Every row comes from one small tree of marks. The marks that hang from a mark follow it in brackets, in alphabetical order. Every link used is in the known rows. Which tree was each row made from?
Known rows
zipo[fuded norekuf tison]:  0.311  1.943  0.038 -4.172 -1.735 -1.758 -0.491  0.409  1.050  0.780 -2.486 -1.594  3.132  0.345 -0.485  0.235  3.744 -0.053  2.906
fuded[zipo[bofi]]:  3.284  1.939  3.073 -3.660 -2.235 -1.429  0.415 -1.906  1.528  2.465 -0.769 -1.865  3.675  0.222 -2.535  1.400  2.504  1.181  4.356
fuzadid[norekuf]:  2.255  1.236  2.470 -3.481 -1.990 -4.223 -3.407 -2.322  0.161  3.391  1.077 -3.116  5.341  1.043 -2.209  2.357  4.728 -0.905  2.341
bofi[vegus zipo[fuded gilu norekuf[fuzadid] tison]]:  1.136  3.340  1.121 -5.243  0.071 -0.753 -1.144  0.009  1.603  0.749 -5.620 -1.892  2.319  1.796 -1.154 -0.464  2.163 -0.244  0.146
norekuf[zipo]:  1.689  0.058  3.043 -3.640 -2.687 -3.337 -1.733 -2.717  1.932  2.037  0.263 -4.460  4.275  2.137 -0.991  0.102  3.212  0.552  3.268
tison[zipo[norekuf]]:  1.675  1.146  0.369 -3.989 -1.889 -4.247 -3.278 -3.022  1.250  2.725 -0.222 -1.003  6.976  1.681 -0.275  1.271  3.753  0.992  0.398
tison[zipo[bofi fuded gilu norekuf]]:  2.429  3.584 -0.802 -4.416 -2.579 -1.232  0.079  0.040  1.328  1.727 -4.187 -0.434  4.105  1.008  1.238 -1.408  1.754  1.207 -0.621
norekuf[zipo[bofi fuded tison]]:  1.407  1.425  1.753 -4.296 -3.156 -0.679  1.801  0.352  1.646  0.290 -4.067 -3.786  1.809  1.626  0.528 -2.880  0.472  0.729  3.931
norekuf[fuzadid zipo]:  1.622 -0.404  2.515 -4.482 -2.249 -3.421 -2.010 -3.986  2.482  1.118 -1.597 -5.763  4.101  2.452  0.212 -0.735  2.526  0.421  2.244
fuzadid[norekuf[zipo[fuded]]]:  2.515  1.890  2.037 -3.762 -1.594 -3.832 -2.310 -0.713  1.436  2.750 -0.281 -4.201  4.325  2.282 -0.249 -0.035  2.950 -0.846  2.646
gilu[zipo[bofi[vegus] tison] zokub]:  1.569  0.132  4.657 -3.225 -3.930 -0.755  1.372 -0.915  0.785  0.692 -1.896 -4.033  5.035  0.873 -3.331  0.348  0.392  1.146  2.986
norekuf[fuzadid]:  1.801 -0.147  2.017 -4.468 -2.347 -2.922 -1.506 -3.975  1.274  1.380 -1.596 -4.564  4.154  1.300 -0.692  1.172  3.737  0.047  2.234
norekuf[fuzadid zipo[gilu[zokub] tison]]:  1.363  0.874  2.428 -2.903 -5.164 -1.825  0.152 -2.638  2.912 -0.128 -5.045 -5.094  1.953  1.576  0.254 -4.072  0.330 -0.772  0.977
tison[zipo[fuded]]:  2.588  1.163  1.071 -4.014 -2.873 -3.128  0.324 -1.965  0.910  2.504 -1.787 -2.237  4.793  1.962  0.542  0.907  2.371  0.193  1.707
fuzadid[norekuf[zipo[gilu tison]]]:  1.102  2.021  2.628 -3.040 -3.562 -3.774 -1.793 -0.217  1.941  1.782 -1.724 -4.202  2.371  1.290 -0.489 -1.814  2.482 -1.479  1.390
zipo[bofi[vegus] fuded gilu tison]:  2.006  2.273  3.058 -4.753 -2.779  0.670  2.821  0.968  0.565  0.869 -4.643 -2.519  1.634  0.336 -1.424 -1.155  1.036  1.166  2.259
norekuf[fuzadid zipo[gilu]]:  1.672  0.664  2.384 -4.100 -3.123 -2.697 -0.999 -2.903  3.000  0.836 -2.793 -5.656  2.480  1.914  0.602 -1.708  2.277 -0.033  0.899
bofi[vegus zipo[fuded gilu]]:  2.872  3.021  3.456 -4.292 -1.123 -0.957  0.114 -0.324  0.651  2.894 -2.404 -2.037  2.611  2.154 -2.911  1.710  2.950 -0.193  1.706
gilu[zipo[bofi[vegus] fuded norekuf tison] zokub]:  1.189  1.807  2.294 -3.851 -2.211  0.123  0.944  1.125  1.122  0.236 -3.086 -2.595  5.121  0.643 -2.239 -0.127  0.646  1.365  2.293
fuzadid[norekuf[zipo[bofi gilu tison]]]:  1.603  2.604  2.423 -3.457 -3.568 -2.431 -1.047  0.264  1.601  1.385 -3.195 -3.808  2.184  1.160 -0.233 -3.140  1.203 -0.527  1.394
tison[zipo[bofi[vegus] fuded gilu norekuf[fuzadid]]]:  3.014  2.791  0.247 -5.922 -0.697 -0.997 -0.816 -1.585  1.631  1.296 -5.513 -1.856  5.475  1.790  1.036 -1.589  0.574  2.299 -1.873

Which tree is each row?
 3.095  1.757  0.783 -4.448 -2.996 -1.734  1.123 -1.448  0.571  2.136 -3.283 -1.904  4.671  1.787  0.722 -0.400  1.108  1.119  1.751 => tison[zipo[bofi fuded]]
 0.761  0.760  2.267 -2.288 -4.811 -1.316  2.724  0.499  1.565  0.263 -2.426 -4.213  2.722  0.615 -1.136  0.537  1.496 -1.476  3.557 => gilu[zipo[fuded tison] zokub]
 1.502  3.663  1.345 -3.436 -2.451 -0.552  0.537  0.820  2.367  0.990 -3.405 -0.331  1.883 -0.968 -1.617 -0.874  2.281  0.863  2.439 => fuded[zipo[bofi gilu norekuf tison]]
 2.212  2.213  1.265 -3.583 -4.933  0.501  2.437 -0.649  2.564 -0.859 -7.852 -4.574  0.761  1.446  1.524 -5.751 -1.535 -0.144  1.293 => norekuf[fuzadid zipo[bofi fuded gilu[zokub] tison]]
 3.523  2.176  1.316 -4.588 -2.410 -1.429 -2.424 -3.887  1.471  1.660 -4.801 -1.509  7.187  1.783 -0.691 -2.236  0.062  2.321 -2.475 => tison[zipo[bofi[vegus] gilu[zokub] norekuf[fuzadid]]]
 2.998  2.523 -0.463 -3.802 -3.741 -1.719 -1.856 -3.559  1.877  1.117 -5.404 -1.508  5.713  1.327  0.829 -2.969  0.559  1.061 -2.147 => tison[zipo[bofi gilu[zokub] norekuf[fuzadid]]]
 1.895  1.409  2.192 -3.340 -5.240 -0.482  0.823 -2.203  2.628 -0.561 -6.456 -4.771  1.758  1.419  0.448 -5.337 -0.911  0.192  1.034 => norekuf[fuzadid zipo[bofi gilu[zokub] tison]]
 2.128  2.885  2.848 -3.149 -3.833 -0.434  2.525  0.268  2.072  1.159 -3.471 -1.639  0.824 -0.729 -1.707 -0.791  1.454  0.296  3.395 => fuded[zipo[bofi gilu tison]]
 0.545  0.607  2.213 -3.947 -3.754 -2.386  0.102 -1.836  3.001 -0.203 -4.410 -5.516  1.173  1.572  0.957 -2.986  1.334 -0.496  1.259 => norekuf[fuzadid zipo[gilu tison]]
 1.844  1.640  2.889 -5.504 -2.206  0.120  1.903 -0.229  2.370 -0.464 -6.575 -5.119  1.524  1.845  0.736 -3.850 -0.958  1.523  1.333 => norekuf[fuzadid zipo[bofi[vegus] fuded gilu tison]]
 2.557  3.344  0.879 -4.406 -1.319 -0.890 -0.954 -1.487  2.912  1.121 -3.617 -1.800  3.022 -0.263 -0.780 -0.518  2.487  1.094  1.128 => fuded[zipo[bofi gilu norekuf[fuzadid]]]
 2.117  3.518  1.697 -2.283 -4.488 -0.202  1.777  0.317  0.911  1.355 -5.275 -1.431  0.606  1.321 -1.841 -1.316  1.389 -2.254  2.098 => bofi[zipo[fuded gilu[zokub] tison]]
 0.959  1.927  0.503 -4.270 -1.579 -1.051  0.339  1.241  1.561  0.686 -1.473 -3.106  4.215  0.555 -0.513  1.448  3.079  0.778  2.522 => gilu[zipo[bofi fuded norekuf]]
 1.938  2.424  1.573 -4.048 -2.327 -2.085 -0.445  0.818  1.109  1.286 -3.368 -3.753  2.835  1.721  0.315 -2.635  0.731 -0.357  2.991 => fuzadid[norekuf[zipo[bofi fuded tison]]]
 2.503  1.963 -0.158 -3.342 -3.652 -2.992 -2.611 -3.957  2.216  1.527 -3.922 -1.848  5.848  1.527  0.560 -1.662  1.852  0.077 -2.155 => tison[zipo[gilu[zokub] norekuf[fuzadid]]]
 1.614  1.758 -0.301 -4.411 -2.280 -3.666 -2.623 -3.211  2.263  1.500 -3.309 -2.286  5.163  1.515  1.251 -0.514  2.848  0.394 -1.888 => tison[zipo[gilu norekuf[fuzadid]]]
 1.633  0.730 -0.296 -4.783 -1.394 -4.339 -3.676 -4.248  1.810  1.656 -2.110 -2.403  6.774  2.029  0.855  0.321  3.059  0.889 -0.524 => tison[zipo[norekuf[fuzadid]]]
